Each row comes from the steps of one walk. Every step used is in the known rows, and no mark comes twice. Write the walk behind each row, first mark first.
(in the rows, 128 means zero)
Known rows
gifo-muzat-guzel-parop-romoso: [150  74 150 187 144 165  71 141 121 130 146 150 133 106 132 139  81 183
  59 203  83 116 115 127  69 102 160]
vozi-guzel: [140 118 166 163 137 146 124 122 147 100 151 146  72 126 114 137  96 109
 114 151 170 140 174 128 114 159 166]
guzel-muzat-ruvume: [105  96 155 206  65  90 125 127 109 110 147 200 119 141 138 176 115 122
 119 128 126  76 163 140  96  92 116]
parop-ruvume: [102 164 183 145 139 120 116  92 121 124  77 186  85 127 109 150  78 116
  77 182 128 128 180  92 126 145 141]
vozi-ruvume: [ 95 140 194 171 109 102 103 130 150 111 112 166  71 134 117 153  99 126
 104 134 177 117 140  97  97 126 133]
vozi-zarur-fabod: [154 151 107 157  98 163  86 138 125 100 130 135  91  94 116 129  97 125
  95 117 165 141 142 111  87 129 119]
parop-romoso: [ 92 188 156 111 112 152 101 131 139 126  99 179 114 114 114 122  85 128
 114 143 140 115 152 102 103  75 158]
romoso-fabod-zarur: [138 159 150 134 128 148  95  99 111 180  67 148 135 116 137 124  80  92
 141 116  98 130 177  99 148 156  97]
romoso-fabod-zarur-vozi-guzel-parop: [169 143 149 169 166 151 101 109 146 149 123 142 133 129 161 138  83 106
 122 172 114 118 166 109 122 191 100]
zarur-vozi: [131 151 121 136 160 112 115 113 128 101 156 145 145 104 124 154  86  91
 116 169 134  93 116 120 123 153 124]
romoso-fabod-zarur-vozi-guzel-muzat: [158 141 153 190 145 142 103  98 135 160 125 141 162 110 154 143  85  82
 137 141 111 104 159  93 119 175  83]
fabod-romoso: [134 178 124 132  99 110 109 128 139 129 136 173  64  78  99 108 108  66
 133  96 116 108 161 118 126 141 135]
romoso-fabod: [113 160 153 123 136 144 117 107 115 176  82 144 148 118 112 108  77  60
 146 112 111 119 140 127 149 143 118]
gifo-vozi-zarur: [109 129 119 193 133 138 103 102 105 100 145 105 115  96 134 157  68 146
 102 126 178 110 143 126 107  93 143]
romoso-fabod-zarur-vozi: [147 169 136 141 151 138  97  93 121 165  91 141 162 103 140 137  73  83
 136 139  96 107 154 100 140 172  86]
guzel-parop-romoso-fabod-zarur: [134 169 155 136 131 169  87 147 143 151  99 187 106 155 170 123  96 154
 107 170 106 118 173 110 100 114 129]
muzat-guzel-mabisa: [163  97 183 163 119 129  91 104 118 114 138 165 128  76  93 124  88 127
  57 157 135 139 156 128  76 139 135]
zarur-fabod: [126 151 127 145  95 161 101 145 110 129 107 137 106 100  98 107 122 109
 110 104 129 117 148 112 122 161  98]
guzel-parop-romoso: [121 157 149 133 128 156  98 161 143 112 131 194  84 156 162 129 108 165
  95 182 132 116 158 126  91  95 157]
muzat-romoso: [140 120 159 113 143 118 136 154 164 117 103 156 107 120  99 142 132 113
 129 155 123 122 158 156 126  91 143]
fabod-zarur: [147 138 133 138 116 129  86 111 115 128  98 170  86 115 146 154  98 141
 113 143 114 136 196  93 135 141 113]
fabod-zarur-vozi-guzel: [170 131 137 170 151 134  92 101 145  94 151 151 101 110 149 171  91 133
 103 183 138 118 179  92 110 182 117]
zarur-fabod-romoso-vozi-guzel: [142 190 138 168 101 174  98 160 135 140 149 105  79  76  94  96 102  71
 104  92 129  91 150 112  97 192  92]
guzel-mabisa: [127 131 171 152 117 123  87 126 111  94 136 205 116  80 115 115 110  89
 124 134 138 139 171  91 105 128 109]
muzat-guzel: [160 102 158 145 127 129 112  99 118 136 123 132 115 107  94 138  81 139
  51 155 132 128 142 153 106 142 159]
vozi-zarur: [148 139 116 141 120 131  98 124 127  94 143 158  89 108 130 154  74 122
 107 142 169 146 143 121  98 104 152]
zarur-fabod-romoso: [137 182 115 151  77 152  97 149 130 137 120 143  77  66  83  82 133  75
 117  70 115 108 155 105 118 169  97]
zarur-vozi-guzel: [151 134 142 169 171 129 126 114 156  82 183 133 120 108 121 156  85  93
 109 182 166 104 132 122 109 178 145]
vozi-guzel-parop-romoso-fabod: [142 139 178 168 147 180 114 147 172 122 142 164  81 155 144 118  95 132
 104 179 157 130 173 128  86 142 165]

Which walk is each row?
[132 168 166 162 146 127  91  99 137 161  88 144 147 113 142 146  76  91
 127 138 116 105 149  84 122 170  84]	romoso-fabod-zarur-vozi-ruvume
[142 147 154 180 135 105  82 109 145 102 125 162  99 115 153 183  92 143
  97 171 143 108 160  77 100 160  97]	fabod-zarur-vozi-ruvume
[132 205 126 146  96 164  94 161 120 153 131 108  96  72  99  97 105  69
 112  84 108  84 140 111 108 175  77]	zarur-fabod-romoso-vozi
[160 143 158 124 162 129 123 129 168 155  82 142 150 107 118 139 115  95
 139 161  96 111 160 137 135 127 101]	muzat-romoso-fabod-zarur-vozi
[161 150 167 171 156 150  89  93 136 143 118 154 156  87 138 127  76  75
 133 151 115 123 176  82 115 187  87]	romoso-fabod-zarur-vozi-guzel-mabisa
[159 145 120 148 144 121  86 106 125 111 130 159 121 105 151 170  91 132
 108 170 112 112 170  91 125 160 104]	fabod-zarur-vozi
[154  96 188 200 135 135 144 144 174 135 145 146 121 130 123 138 127  93
 141 142 147 116 163 137  99 125 132]	vozi-guzel-muzat-romoso-fabod
[127 164 160 197  99 124 118 144 139 133 189 144  72 102 126 151  79  72
 116 117 123  62 164 136  82 146 121]	fabod-romoso-vozi-guzel-muzat-ruvume
[160 118 156 185 140 104 128 141 151 155 120 157 178 116 151 156 130  94
 150 142  98  83 143 122 110 109  76]	guzel-muzat-romoso-fabod-zarur-vozi
[146 203 123 136 121 134  92 143 130 134 167 128  74  77 126 137  59  65
 114 116 129  91 135 120  88 129 118]	fabod-romoso-vozi-zarur
[134 140 169 111 152 132 140 142 161 165  73 142 140 115  95 117 117  79
 150 135 108 116 148 158 140 107 125]	muzat-romoso-fabod
[133 183 145 148 134 191  77 185 137 122 147 144  93 148 170 138  81 166
  73 183 138 102 136 122  56 103 126]	guzel-parop-romoso-vozi-zarur-fabod
[161 173  95 156  82 155  84 140 139 107 141 142  67  67 101 110 101  99
 103  89 153 130 148 108  82 137 118]	vozi-zarur-fabod-romoso
[162 109 145 212 117 113  98 104 139  89 165 168 108 123 163 195  96 144
 101 179 132  91 189 101  93 163 108]	fabod-zarur-vozi-guzel-muzat-ruvume
[159 119 163 197 169 122 141 130 175 113 175 132 166 111 130 154 106  76
 133 172 144  86 125 133  97 151 116]	zarur-vozi-guzel-muzat-romoso-fabod
[ 96 202 186 134 145 185  99 147 145 137 137 129 116 128 133 142  46 124
  97 170 154  94 143 107  78  98 152]	parop-romoso-vozi-guzel
[137 181 133 149 134 174  85 158 102 130 149  87 118 107 140 155  50 111
  89 141 144 101 119 118  84 134  98]	romoso-vozi-zarur-fabod
[116 129 189 203 126 140 122 147 116 127 186 119 114 150 155 187  60 107
 104 164 147  68 152 139  82 138 118]	romoso-vozi-guzel-muzat-ruvume
[124 198 165 142 143 176  93 108 159 151  96 156 144 106 137 126  64 112
 119 156 126 107 167  81  98 124 128]	parop-romoso-fabod-zarur-vozi-guzel
[151 178 155 162 138 143 109 158 148 134 187 129  52 108 136 128  84  80
 107 145 128  89 159 132  92 170 131]	fabod-romoso-vozi-guzel-parop
[156 137 177 174 142 185  97 139 170 127 132 167  75 154 158 128  95 151
  99 184 144 136 196 111  85 145 154]	vozi-guzel-parop-romoso-fabod-zarur
[173 144 141 174 155 151  83 123 162  92 155 165  92 131 172 168  95 163
  87 208 135 116 182  91  88 158 129]	fabod-zarur-vozi-guzel-parop-romoso
[114 152 210 140 157 116 124 176 169 134 116 120 103 135 118 172  97 118
 107 169 142  88 131 145  91  96 115]	muzat-romoso-vozi-ruvume
[102 178 191 155 141 155  86 179 152 126 142 165  86 170 174 156  81 167
  78 194 145  89 136 119  63  96 135]	guzel-parop-romoso-vozi-ruvume
[138 176 147 145 149 163  88 141 152 140 115 176 127 147 174 131  92 148
 103 190 105 100 154 109  94 124 122]	guzel-parop-romoso-fabod-zarur-vozi
[132 176 153 139 145 172  85 174 139 117 155 159  91 159 182 153  69 165
  81 198 144 105 136 129  63  88 146]	guzel-parop-romoso-vozi-zarur
[177 128 149 185 151 133  77 102 145  82 162 169 107  90 151 161  98 125
 105 185 139 127 190  75  97 183 104]	fabod-zarur-vozi-guzel-mabisa
[114  87 170 245 139 132 146 127 139 109 161 101 126 115 127 155 118 138
 120 136 174  89 160 137 103 108 133]	gifo-vozi-guzel-muzat-romoso
[133 177 141 132 150 150  93 141 103 127 158 104 113 120 154 171  34 110
  98 158 148 103 121 127  91 113 122]	romoso-vozi-zarur
[144 136 190 131 174 145 140 170 169 127 139 106 104 132 116 159  97 109
 111 182 140 101 152 164 103 118 137]	muzat-romoso-vozi-guzel
